Known rows, with every way that one mark hangs from another
(k_107 k_881 (k_916 k_823)): [-0.59  0.66  0.57 -1.84  0.49 -1.24  0.36 -0.02 -0.29 -0.67  0.46  0.11
 -1.54  1.09  1.26  0.86  1.77 -1.05  0.40  0.98  0.79 -1.36 -0.42  1.23]
(k_107 (k_916 (k_492 (k_881 k_32)) k_823)): [-0.11  0.91  0.11 -2.82  0.77 -0.49  0.08  0.23 -0.16 -1.07  1.27  0.73
 -0.94  1.29 -0.52  1.88  1.34 -0.41  1.04  2.79  1.22 -2.55 -2.29  0.24]
(k_823 k_881): [ 0.69  0.19  0.67  0.42 -0.23  0.33 -0.97  0.68 -0.01  0.08 -1.07 -0.13
 -0.17 -0.04  0.10 -0.59 -0.64 -0.62 -0.38  0.05  0.45 -1.84 -0.07 -0.85]
(k_954 (k_32 (k_916 k_823))): [-0.39  0.25 -0.68 -2.10  2.06  0.01  0.20  0.86  0.24 -0.55  1.53 -0.58
 -1.12  0.62  1.00  0.38  0.45  0.34 -0.61  0.49  0.38 -0.55 -2.30  0.28]
(k_32 (k_916 (k_823 (k_881 k_492)))): [-0.19  0.39 -0.23 -2.09  0.24 -0.15 -0.87  0.91  0.20 -0.84  1.46  0.53
 -0.98  0.16  0.50  0.34 -0.06 -1.06 -0.09  1.73  1.10 -2.10 -2.14 -0.25]
(k_32 (k_916 k_823)): [-0.71  0.48 -0.27 -2.51  0.76 -0.38 -0.02  0.73  0.20 -0.53  2.04  0.67
 -0.75  0.51  0.83  0.52  0.08 -0.61  0.49  1.57  1.15  0.12 -1.75  0.38]
(k_916 (k_823 (k_881 k_492))): [-0.20  0.27  0.71 -0.35 -1.03  0.46 -0.94  0.50  0.17 -0.20  1.19  0.30
 -1.03 -0.05 -0.63  0.64  0.40 -0.98 -0.33  1.08  0.48 -2.51 -1.01 -0.15]
(k_954 (k_32 k_916)): [ 0.19 -0.07 -1.03 -1.56  2.33 -0.02  0.16  0.79  0.15 -0.63  0.27 -0.91
 -0.61  0.39  1.12 -0.14  0.14  0.59 -0.89 -0.06 -0.01 -0.67 -1.98 -0.12]
(k_107 (k_881 k_492) (k_916 k_823)): [-0.38  0.18 -0.03 -1.59 -0.05 -1.14 -0.11 -0.45 -0.24 -1.23  0.64 -0.07
 -1.84  0.55  0.62  1.15  2.13 -1.25 -0.15  1.13  0.24 -3.19 -0.95  0.99]
(k_107 (k_916 k_823)): [-0.41  0.78  0.55 -2.52  0.41 -0.60  0.09  0.26 -0.44 -0.41  0.87  0.78
 -0.98  0.54  0.58  0.82  1.00 -0.35  0.70  1.68  0.57  0.43 -0.35  0.69]
(k_881 k_32 k_107 k_492): [ 1.01  0.38 -0.94  0.68  1.67 -0.45 -0.41 -0.74  0.78 -2.16  0.61 -0.24
 -0.71  0.00  0.08  0.78  2.37 -1.52 -0.33  0.30 -0.91 -5.58 -2.41 -0.09]
(k_107 k_881): [-0.22 -0.15  0.08  0.52  0.15 -0.65  0.21 -0.30  0.07 -0.27 -0.37 -0.77
 -0.60  0.51  0.72  0.02  0.67 -0.67 -0.35 -0.80  0.26 -1.87 -0.02  0.52]
(k_962 (k_32 (k_916 k_492))): [ 0.46  0.60 -1.91 -1.66  2.42 -0.15  0.62  0.75  0.50 -0.76  0.05 -0.24
  0.43  0.22 -0.94  0.87 -0.27  0.45 -0.78  1.54  0.60 -0.82 -3.12 -0.08]
(k_218 (k_881 (k_32 (k_916 k_492 k_823)) k_107)): [ 0.26  0.59 -0.47 -1.62  2.69 -0.70 -0.13  0.47  0.15 -2.00  1.88  0.07
 -0.81  1.65  1.12  1.04  1.78 -1.84  0.44  1.65  0.71 -4.83 -3.16  0.25]
(k_962 (k_32 (k_916 k_492 (k_823 k_881)))): [ 0.25  0.97 -1.22 -2.01  2.05  0.17  0.24  1.20  0.61 -0.62  0.76 -0.07
 -0.13  0.38 -1.03  1.16 -0.25 -0.05 -0.82  2.07  1.24 -1.52 -3.53 -0.14]
(k_218 (k_916 k_823)): [-0.74  0.31  1.08 -2.33 -0.91 -0.24 -0.66 -0.10  0.31 -0.26  0.79  0.50
 -0.23  0.39  0.73  1.13  0.18 -0.07  0.07  1.88  0.11 -1.41 -0.65  0.59]
(k_962 (k_32 (k_916 k_823))): [-0.51  0.69 -1.39 -1.92  2.21 -0.08  0.35  0.79  0.28 -0.68  1.13  0.00
 -0.23 -0.02 -0.76  1.02  0.09 -0.05 -0.45  1.47  0.67 -0.04 -2.84  0.34]
(k_218 (k_881 k_32 k_107) (k_916 k_823)): [-0.38  0.26  1.04 -2.22  1.45 -0.80 -1.22 -0.09 -0.10 -1.88  1.31  0.02
 -0.79  1.28  1.62  1.48  1.95 -1.68  0.25  2.06 -0.09 -5.72 -2.17  0.51]
(k_218 (k_881 k_32) (k_916 k_492 k_823)): [ 0.02 -0.37  0.71 -2.65  0.13 -0.23 -1.19  0.05  0.27 -1.42  1.45  0.21
 -0.65  1.53  0.22  2.13  0.79 -0.87 -0.14  2.74 -0.05 -5.22 -2.69  0.18]
(k_218 k_881): [-0.28 -0.74  0.02 -0.11  0.35 -0.18 -0.54  0.22 -0.85 -0.51  0.10 -0.33
 -0.29  0.34  0.12  0.13  0.26 -0.76 -0.01 -0.01 -0.13 -1.74  0.05 -0.16]
(k_823 (k_881 k_32 k_107 k_492) k_916): [ 2.33  1.09  0.16 -0.36  0.73  0.77 -1.20 -0.30  0.66 -2.25 -1.64 -0.89
 -0.31 -0.77 -0.10  0.50  0.79 -1.81 -1.00  1.61 -0.63 -6.15 -2.44 -0.15]
(k_954 (k_32 (k_916 k_492 (k_823 (k_881 k_107))))): [ 0.43  1.03 -0.47 -2.19  2.66 -0.04  0.42  1.22  0.72 -0.75  1.25 -0.79
 -0.79  1.37  1.56  0.57  0.76 -0.02 -0.78  1.25  1.09 -2.89 -3.16  0.12]
(k_823 (k_916 k_492)): [ 1.29  0.81  0.01 -1.63 -0.64  0.87  0.63 -0.40  0.41 -0.53 -0.97 -0.46
  0.68 -0.05 -0.55  1.00 -0.52  0.26 -0.54  2.08 -0.03 -0.71 -1.24  0.65]

Rows
[-1.04  0.61  0.41 -1.47 -0.59  0.11  0.41  0.18  0.06 -0.05  2.20  0.43
 -0.21  1.32 -1.08  1.76  0.58 -0.09  0.81  2.38  1.66 -2.29 -2.01  0.21] : (k_916 (k_492 k_881) k_823)
[ 0.78  1.05 -0.96 -1.05  3.28 -0.80  0.00  0.16  0.82 -1.99  0.80  0.16
 -0.49  0.78  1.71  0.27  1.56 -1.43  0.48  0.83  0.40 -3.36 -2.98  0.15] : (k_881 (k_32 k_916) k_107)
[-0.68  1.20 -0.39 -2.95  1.33 -0.65  0.49  0.56  0.30 -1.01  2.27  0.57
 -0.23  1.51  0.78  1.27  0.74 -0.63  1.05  2.76  2.16 -2.84 -3.06  0.32] : (k_32 (k_916 (k_492 (k_881 k_107)) k_823))
[ 0.21  0.57 -1.21 -1.92  2.99 -0.43  0.57  0.71  0.14 -1.13  0.62 -1.05
 -0.24  1.23  1.20  0.47  0.78  0.48 -0.50  0.93  0.91 -3.33 -3.05 -0.15] : (k_954 (k_32 (k_916 (k_492 (k_881 k_107)))))
[ 0.77 -0.48 -1.66 -0.81  1.19 -0.18 -1.14 -0.08  0.81 -2.09  0.89  0.20
 -1.08 -0.26 -0.50  0.74  0.69 -1.07 -0.52  0.91 -0.55 -4.04 -3.13 -0.57] : (k_881 (k_32 k_916) k_492)
[-0.45  1.33 -1.54 -2.34  2.83 -0.35  0.85  0.72  0.37 -1.12  1.35 -0.15
  0.18  0.75 -0.78  1.61  0.87 -0.09  0.03  2.41  1.43 -2.48 -3.90  0.28] : (k_962 (k_32 (k_916 (k_492 (k_881 k_107)) k_823)))
[ 1.18  1.30 -1.07 -1.38  3.14 -0.67  0.43  0.16  1.29 -2.04  0.98  0.13
 -0.21  1.32  1.41  0.63  1.53 -1.16  0.36  1.44  0.63 -4.05 -3.58  0.11] : (k_881 (k_32 (k_916 k_492)) k_107)
[-0.16  0.77 -1.11 -1.80  2.19  0.06 -0.20  1.15  0.29 -0.64  0.55 -0.09
 -0.32 -0.02 -0.69  0.73 -0.19 -0.29 -0.67  1.49  0.92 -0.90 -2.93 -0.18] : (k_962 (k_32 (k_916 (k_823 k_881))))
[-0.52 -0.23  1.06 -2.83 -0.69 -0.36 -0.76  0.18 -0.30 -0.72  1.16  0.21
 -0.20  1.38  0.62  1.71  0.37 -0.42 -0.17  2.73  0.41 -3.89 -1.55  0.42] : (k_218 k_881 (k_916 k_492 k_823))
[ 1.86  1.42  0.24 -0.76  2.14 -0.37 -0.61  0.59  0.56 -1.43 -0.96 -0.04
 -0.49  0.93  0.97  0.21  1.21 -1.38  0.07  1.21  0.53 -4.86 -2.08 -0.56] : (k_823 (k_881 k_32 (k_107 (k_916 k_492))))
[ 1.66  1.13 -0.26 -0.77  2.33 -0.24 -0.68  0.83  0.89 -1.54 -0.23 -0.02
 -0.29  0.98  1.16 -0.04  0.53 -1.45 -0.07  1.13  0.96 -5.05 -3.00 -0.73] : (k_823 (k_881 (k_32 (k_916 k_492)) k_107))
[ 0.26  1.47  0.00 -2.43  1.23 -0.33  0.16  1.05  0.73 -0.72  1.60  0.59
 -0.38  1.36  1.30  0.53  0.31 -0.91  0.23  2.43  1.90 -2.66 -2.74  0.10] : (k_32 (k_916 k_492 (k_823 (k_881 k_107))))
[ 0.54 -0.68 -0.77  1.06  0.38 -0.50 -0.67 -0.81  0.62 -1.52  0.02 -0.80
 -1.33  0.24 -0.24  0.73  1.52 -1.38 -0.83 -0.56 -0.61 -4.93 -1.70  0.11] : (k_107 (k_881 k_32 k_492))
[ 0.65  0.20 -0.27 -1.00  1.71 -1.20 -0.15 -0.36  0.05 -1.55 -0.88 -0.31
 -1.39  0.98  1.07  0.55  1.71 -1.23  0.08  0.18  0.08 -3.01 -1.25  0.47] : (k_107 (k_881 k_32) k_916)
[-0.82  0.68 -0.54 -2.96  0.62 -0.35  0.19  0.61  0.17 -0.73  2.24  0.64
 -0.38  1.27  0.09  1.27  0.03 -0.28  0.73  2.77  2.04 -2.00 -2.85  0.07] : (k_32 (k_916 (k_492 k_881) k_823))
[ 0.72  0.80  0.68 -0.90 -0.10  0.73 -0.35  0.74  1.03 -0.25  1.53  0.38
 -0.74  1.26 -0.81  1.26  0.26 -0.80 -0.15  1.98  1.04 -3.12 -2.67 -0.18] : (k_916 k_492 (k_823 (k_881 k_32)))
[ 0.25  0.62 -0.19 -2.23  0.51 -0.69  0.23  0.11 -0.56 -0.78 -0.45  0.44
 -0.09  0.96 -0.15  0.98  0.53  0.15  0.78  2.01  1.06 -2.04 -1.04 -0.08] : (k_107 (k_916 (k_492 k_881)))
[ 0.34  1.53 -1.22 -2.01  2.77 -0.10  0.52  1.13  0.77 -0.91  0.76 -0.11
 -0.03  0.64 -0.37  1.11  0.42 -0.35 -0.61  2.16  1.30 -2.39 -3.73  0.06] : (k_962 (k_32 (k_916 k_492 (k_823 (k_881 k_107)))))
[ 0.44  0.59  0.00 -1.42  1.86 -0.99  0.13  0.28 -0.80 -1.31 -0.13 -0.01
 -0.18  1.22  1.39  0.45  1.67 -1.04  0.33  1.17  0.41 -3.47 -0.75  0.37] : (k_218 (k_881 (k_107 (k_916 k_492))))
[-0.40  0.63  1.06 -2.73  0.44 -0.75 -0.34  0.06 -0.10 -1.18  1.23  0.12
 -0.04  1.68  1.64  1.64  1.43 -0.85  0.10  2.84  0.60 -5.18 -1.75  0.77] : (k_218 (k_881 k_107) (k_916 k_492 k_823))
[ 1.02  0.60 -1.65 -0.70  2.55 -0.81 -0.49 -0.30  0.88 -2.66  1.01  0.03
 -0.84  0.19  0.90  0.74  2.04 -1.66 -0.23  1.04 -0.35 -5.68 -3.49 -0.12] : (k_881 (k_32 k_916) k_107 k_492)
[ 0.16  0.54 -0.64 -1.70  2.37 -0.07 -0.24  0.88  0.36 -1.16  1.21 -0.78
 -1.24  0.47  1.37  0.33  1.00 -0.41 -1.04  0.69  0.40 -3.40 -2.80 -0.03] : (k_954 (k_32 (k_916 (k_823 (k_881 k_107 k_492)))))
[ 0.07  0.07 -0.65 -1.73  1.60  0.18 -0.50  0.97  0.28 -0.78  1.05 -0.77
 -1.42  0.22  0.66  0.35  0.34 -0.12 -1.27  0.66  0.26 -2.53 -2.68 -0.24] : (k_954 (k_32 (k_916 (k_823 (k_881 k_492)))))
[ 0.09 -0.29 -0.36  0.25  0.90 -0.60 -0.60 -0.26 -0.69 -1.51  0.31 -0.43
 -0.46  0.23  0.48  0.38  1.69 -1.38 -0.32  0.31 -0.46 -4.86 -0.73  0.06] : (k_218 (k_881 k_107 k_492))
[-0.02  0.42 -0.79 -2.49  1.94  0.06  0.59  0.86  0.58 -0.54  1.62 -0.60
 -0.84  1.09  0.69  0.84  0.40  0.64 -0.79  1.17  0.69 -1.11 -3.01  0.23] : (k_954 (k_32 (k_916 k_492 k_823)))
[-0.25  0.12  1.16 -1.95 -1.38 -0.05 -1.51  0.17  0.30 -0.52  0.25  0.33
 -0.57  0.00  0.43  0.97 -0.05 -0.55 -0.52  2.08  0.06 -3.70 -1.03  0.01] : (k_218 (k_916 (k_823 (k_881 k_492))))
[-0.30  0.55 -0.21 -0.04  2.01 -0.54 -0.32 -0.39 -0.14 -1.56  0.43 -0.26
 -0.18  0.64 -0.09  0.72  1.56 -1.12  1.03  0.66  0.73 -4.71 -2.00 -0.44] : (k_492 (k_881 k_32 k_107))
[-0.53  0.75 -1.56 -2.33  2.22 -0.15  0.53  0.77  0.18 -0.84  1.28 -0.08
 -0.01  0.50 -1.39  1.60  0.19  0.20 -0.16  2.34  1.41 -1.66 -3.70  0.00] : (k_962 (k_32 (k_916 (k_492 k_881) k_823)))
[ 0.03 -0.26 -0.96 -0.42  0.86 -0.71 -0.61 -0.33  0.78 -1.84  1.30 -0.47
 -1.74  0.56  0.29  0.99  1.59 -1.80 -0.55  0.46  0.08 -4.80 -2.90  0.38] : (k_107 (k_881 (k_32 (k_916 k_823)) k_492))
[-0.73  0.89 -0.46 -1.55  2.45 -0.75 -0.31  0.09 -0.02 -1.87  1.70  0.21
 -0.70  0.98  0.53  1.07  1.63 -1.48  1.31  1.74  1.45 -4.58 -3.05 -0.16] : (k_492 (k_881 (k_32 (k_916 k_823)) k_107))
